Known rows, with every way that one mark hangs from another:
Z995{Z498{Z89{Z610}} Z674}: [+1.97, +7.51, +1.10, -2.49, +0.31, -1.59, -2.54, +0.16, +0.44, -0.26, +1.09, +2.64, -2.31, -3.21, -0.68, +0.74, -2.11, -6.07, -0.71]
Z674{Z995}: [-0.60, +0.28, -8.76, +2.75, -1.27, -4.17, -0.04, +2.12, -4.70, -1.73, -1.98, -0.30, +2.76, +0.02, -3.44, -0.43, +1.33, -3.14, -0.03]
Z583{Z610{Z89{Z498{Z571 Z995}}}}: [+0.73, -1.32, -2.69, +0.34, +1.92, -2.30, +0.35, +3.38, -1.63, +3.21, +0.43, +1.47, -1.19, -1.02, +0.28, -0.58, -6.12, -0.18, +3.63]
Z498{Z89{Z610{Z583}} Z571 Z995}: [+1.08, +1.11, +0.43, -0.69, -3.34, -3.30, +1.38, +2.88, +0.28, +0.77, -0.14, -1.28, -5.45, -3.19, -1.31, -1.62, -3.51, -1.76, +1.73]
Z995{Z498{Z89{Z610} Z571}}: [+3.84, +6.12, +5.00, -1.55, +0.74, -1.77, -0.24, +2.68, +0.69, +0.18, -2.00, +0.64, -4.53, -1.53, -1.00, -1.06, -3.00, -3.61, +1.13]
Z498{Z89{Z610} Z995}: [+4.40, +1.53, -2.95, -1.78, -2.49, -3.12, +1.83, +2.52, +0.04, +0.25, +0.94, +2.44, -2.47, -3.60, -1.92, -2.31, -0.37, -3.17, +0.29]
Z89{Z498{Z571{Z177}} Z610{Z583}}: [-6.23, +2.13, -2.75, -2.94, +4.83, +2.00, -1.72, +3.20, -1.89, -4.18, +1.39, +1.11, -1.83, -1.15, -0.45, -1.18, -3.70, -3.22, +1.54]
Z583{Z610}: [-1.81, -0.25, -5.99, +2.82, +0.26, -3.59, -3.18, +2.58, -3.81, -0.30, -1.19, +2.96, +3.89, -1.66, -1.36, -1.80, +0.58, -8.18, +2.83]
Z571{Z177}: [-2.50, -0.61, -5.98, +0.89, +2.20, -2.64, -3.10, +3.14, -2.49, -3.68, +0.33, +3.09, +5.22, +1.13, -3.49, -1.68, +1.77, -3.68, -0.80]
Z498{Z89 Z571}: [+0.78, +0.31, +2.19, +0.21, -0.98, -4.57, +1.25, +2.75, -0.21, +0.07, -3.29, +0.51, -0.47, +0.97, -1.62, -1.98, -1.57, -3.78, -0.82]
Z89{Z610}: [-1.79, +2.84, -4.43, -2.24, +1.54, -1.93, -0.11, +2.53, -4.71, -2.98, +0.53, +2.90, +1.12, -2.05, -2.02, -1.65, +1.16, -7.14, -0.14]
Z995{Z498{Z89 Z571} Z674}: [+1.97, +5.06, +4.19, +0.16, -0.29, -3.89, -2.94, +0.72, +1.56, +1.26, -1.66, -0.42, -2.61, +0.69, -1.11, +0.65, -3.85, -3.47, -1.81]
Z583{Z610{Z89{Z498{Z571{Z177} Z995}}}}: [+0.69, -2.27, -3.35, +0.11, +3.26, -1.09, -1.34, +4.38, +0.67, +1.93, +1.68, +2.75, +0.16, -0.15, -0.98, -0.48, -5.37, +2.67, +3.33]
Z674{Z995{Z498{Z89 Z571{Z177}}}}: [+5.16, +2.47, -0.42, +3.42, -1.00, -2.90, -2.08, +3.11, +3.16, +0.32, -3.20, -1.33, -1.13, +1.61, -3.36, +0.11, -2.00, +3.07, +0.73]
Z89{Z498{Z571{Z177}} Z610}: [-2.69, +3.00, -2.37, -4.87, +5.80, +2.09, -0.41, +3.58, -1.25, -3.98, +1.47, +2.59, -1.59, +0.31, -1.39, -1.53, -1.84, -2.87, -0.74]
Z610{Z89{Z498} Z583}: [-6.56, -0.95, -4.83, +0.75, +3.76, -1.97, -0.32, +1.23, -5.56, -0.38, +0.13, +2.74, +3.14, -2.02, +0.86, +0.22, -5.66, -3.36, +3.58]
Z995{Z498{Z89} Z674}: [+1.72, +5.17, +0.01, +0.89, -0.44, -3.83, -3.67, -0.31, +0.64, +0.53, -0.50, +1.84, +0.25, -1.10, -0.98, +0.53, -2.42, -5.11, -0.98]
Z610{Z89{Z498{Z571{Z177}}} Z583}: [-6.69, -1.75, -1.41, -0.30, +4.89, -0.87, -1.32, +3.20, -2.41, -1.27, +0.14, +1.48, +1.94, +0.67, -0.22, +0.47, -6.37, +1.10, +2.16]
Z498{Z89{Z610} Z571 Z995}: [+4.45, +2.04, +1.07, -2.39, -2.30, -3.25, +2.78, +3.38, +1.14, +0.73, -0.12, +0.30, -5.31, -1.79, -2.17, -2.21, -1.95, -1.64, -0.51]
Z89{Z498 Z610}: [-2.96, +4.20, -5.51, -4.00, +4.59, +0.87, +0.70, +1.64, -4.52, -3.36, +1.29, +3.65, -0.30, -2.58, -0.15, -1.85, -1.39, -7.33, +0.58]

Rows:
[-0.73, +2.67, +0.90, -2.36, -3.61, -3.30, -0.21, +1.45, +1.03, +0.43, +1.84, -1.77, -6.06, -3.21, -1.15, +0.48, -4.09, -2.34, -0.83] => Z498{Z89{Z610{Z583}} Z571 Z995{Z674}}
[-6.30, +3.19, -6.32, -2.23, +3.59, +0.70, -0.74, +1.21, -5.28, -3.34, +1.51, +2.20, -0.56, -4.22, +0.85, -1.56, -3.07, -7.73, +2.71] => Z89{Z498 Z610{Z583}}
[+2.73, +4.22, -2.83, +3.44, -0.33, -3.52, -1.85, +2.35, -2.63, -0.33, -3.38, -3.10, -1.22, +1.23, -3.19, +0.19, -1.64, -0.64, +0.73] => Z674{Z995{Z498{Z571}}}
[-4.29, +4.08, -3.64, -4.02, +1.28, -0.09, -0.88, +0.85, -2.21, -1.28, +3.73, -1.68, -6.33, -2.77, +0.00, +0.45, -5.74, -3.70, -0.70] => Z89{Z498{Z571 Z995{Z674}} Z610{Z583}}
[-4.58, +0.28, -2.25, -1.34, +1.08, -2.74, -0.50, +0.85, -2.39, +1.44, +2.54, -1.16, -2.57, -0.84, +0.20, +2.13, -8.14, +0.69, +0.12] => Z610{Z89{Z498{Z571 Z995{Z674}}} Z583}
[+5.12, +3.38, +0.50, +3.58, -2.32, -4.16, -0.13, +2.13, +0.96, +1.58, -4.22, -2.29, -2.52, +0.23, -2.18, +0.10, -2.79, +0.25, +1.19] => Z674{Z995{Z498{Z89 Z571}}}
[+5.52, +4.68, +0.83, -0.02, -0.44, -0.85, -1.14, +3.50, +2.95, -0.88, -1.68, -0.40, -3.52, -0.47, -3.00, +0.24, -1.49, +2.47, +0.96] => Z674{Z995{Z498{Z89{Z610} Z571{Z177}}}}
[+2.04, +6.51, +4.59, -3.48, +1.73, -0.53, -3.61, +2.13, +3.72, -1.39, +1.17, +1.64, -3.45, -0.14, -1.95, +1.01, -2.41, -1.40, -2.11] => Z995{Z498{Z89{Z610} Z571{Z177}} Z674}
[+5.03, +3.41, -3.67, +4.29, -2.56, -3.98, -1.11, +1.30, -0.23, +1.19, -3.13, -0.16, +0.16, -1.36, -2.08, -0.13, -1.31, -1.20, +1.81] => Z674{Z995{Z498{Z89}}}
[+3.73, +5.00, +4.32, -1.80, +1.96, -0.62, -2.12, +3.59, +2.91, -1.01, -0.96, +1.90, -2.67, -0.36, -2.11, -1.00, -2.13, -0.80, +0.62] => Z995{Z498{Z89{Z610} Z571{Z177}}}
[+0.71, +3.40, -7.55, -3.32, +2.36, +0.09, +0.95, +2.03, -2.96, -1.81, +3.15, +2.37, -2.74, -3.16, -0.78, -2.36, -1.94, -4.54, +0.66] => Z89{Z498{Z995} Z610}
[+2.33, -0.25, -0.07, -1.21, -2.07, -3.88, -1.60, +2.52, +4.26, +0.18, +1.53, -0.09, -1.58, +1.43, -3.51, -0.17, -1.75, +1.44, -3.83] => Z498{Z89 Z571{Z177} Z995{Z674}}
[-2.59, +1.66, -1.83, -0.64, -1.27, -2.54, -0.06, +1.80, -2.17, -1.21, -0.56, +2.18, -0.07, -4.50, -0.18, -1.47, -1.84, -6.38, +2.51] => Z498{Z89{Z610{Z583}}}
[-0.68, +5.58, +0.92, +0.23, +1.67, -3.16, -4.36, +0.86, -2.06, -0.63, -0.46, -1.02, -1.26, +1.47, -2.13, +0.83, -2.57, -4.40, -2.30] => Z995{Z498{Z571} Z674}
[+2.01, +4.72, +0.75, +1.91, -2.55, -2.19, -0.56, +2.08, -0.06, +0.62, -2.69, -3.10, -5.14, -3.13, -1.00, +0.69, -4.21, -0.73, +3.54] => Z674{Z995{Z498{Z89{Z610{Z583}} Z571}}}
[-6.08, +3.38, -2.22, -3.07, +3.67, +0.52, -0.11, +2.01, -4.19, -2.78, +0.19, +0.08, -3.40, -2.26, +0.61, -1.19, -4.73, -6.26, +1.68] => Z89{Z498{Z571} Z610{Z583}}
[+0.00, +1.59, -2.74, -0.76, -1.42, -4.52, -1.35, +1.71, -1.47, -0.08, +1.30, -1.74, -2.23, +1.47, -3.30, +0.09, -1.60, -2.32, -3.85] => Z498{Z571 Z995{Z674}}
[-1.22, +1.72, -4.61, -2.71, +2.70, -0.78, -2.44, +2.06, +0.93, -1.94, +3.36, +0.05, -2.12, +1.90, -2.38, -0.25, -3.30, +0.22, -3.72] => Z89{Z498{Z571{Z177} Z995{Z674}}}
[+0.87, +0.92, -3.64, -0.04, -3.46, -3.35, +0.36, +2.03, -0.85, +0.06, +1.11, +1.09, -2.44, -5.08, -0.97, -2.06, -2.34, -3.46, +2.59] => Z498{Z89{Z610{Z583}} Z995}
[-1.12, +2.70, -8.28, -1.61, +1.29, -1.94, -1.50, -0.09, -2.37, -1.07, +3.53, +1.11, -0.78, -0.97, -1.19, -0.34, -2.77, -4.22, -2.40] => Z89{Z498{Z995{Z674}}}
[+0.79, +3.52, -3.41, -4.20, +2.41, +0.03, +1.95, +2.85, -2.02, -1.20, +1.74, +0.20, -5.47, -1.50, -1.25, -2.03, -3.30, -2.80, -0.20] => Z89{Z498{Z571 Z995} Z610}
[-2.87, +0.71, -3.01, -1.52, +5.13, -0.02, -1.47, +3.09, -1.16, -3.40, -0.19, +1.70, +1.02, +2.34, -1.67, -1.79, -2.34, -2.21, -1.02] => Z89{Z498{Z571{Z177}}}
[-2.57, +4.21, -1.58, -4.76, +4.55, +0.80, +1.41, +2.53, -3.48, -2.64, +0.09, +1.46, -3.11, -0.57, -0.31, -1.62, -2.84, -5.63, -0.29] => Z89{Z498{Z571} Z610}
[-4.55, +4.11, -7.77, -3.38, +1.05, +0.06, -1.87, +0.05, -3.13, -1.88, +5.02, +0.64, -3.31, -4.33, +0.15, +0.18, -4.34, -5.16, +0.17] => Z89{Z498{Z995{Z674}} Z610{Z583}}
[+0.42, +5.27, +4.38, +0.04, -0.41, -1.88, -1.73, +2.07, -0.17, +0.26, -2.05, -0.63, -4.42, -2.98, -0.13, -0.72, -4.74, -4.08, +3.36] => Z995{Z498{Z89{Z610{Z583}} Z571}}
[-1.14, +6.80, +4.82, -1.47, -0.59, -1.89, -3.14, +0.53, +0.69, +0.21, -0.07, -1.00, -5.09, -2.85, +0.17, +1.27, -5.24, -4.60, +0.70] => Z995{Z498{Z89{Z610{Z583}} Z571} Z674}
[-6.20, -0.65, -0.59, -0.10, +3.82, -1.96, +0.64, +2.12, -4.40, +0.04, -1.06, +0.53, +0.29, -0.45, +0.80, +0.63, -7.16, -1.68, +2.61] => Z610{Z89{Z498{Z571}} Z583}
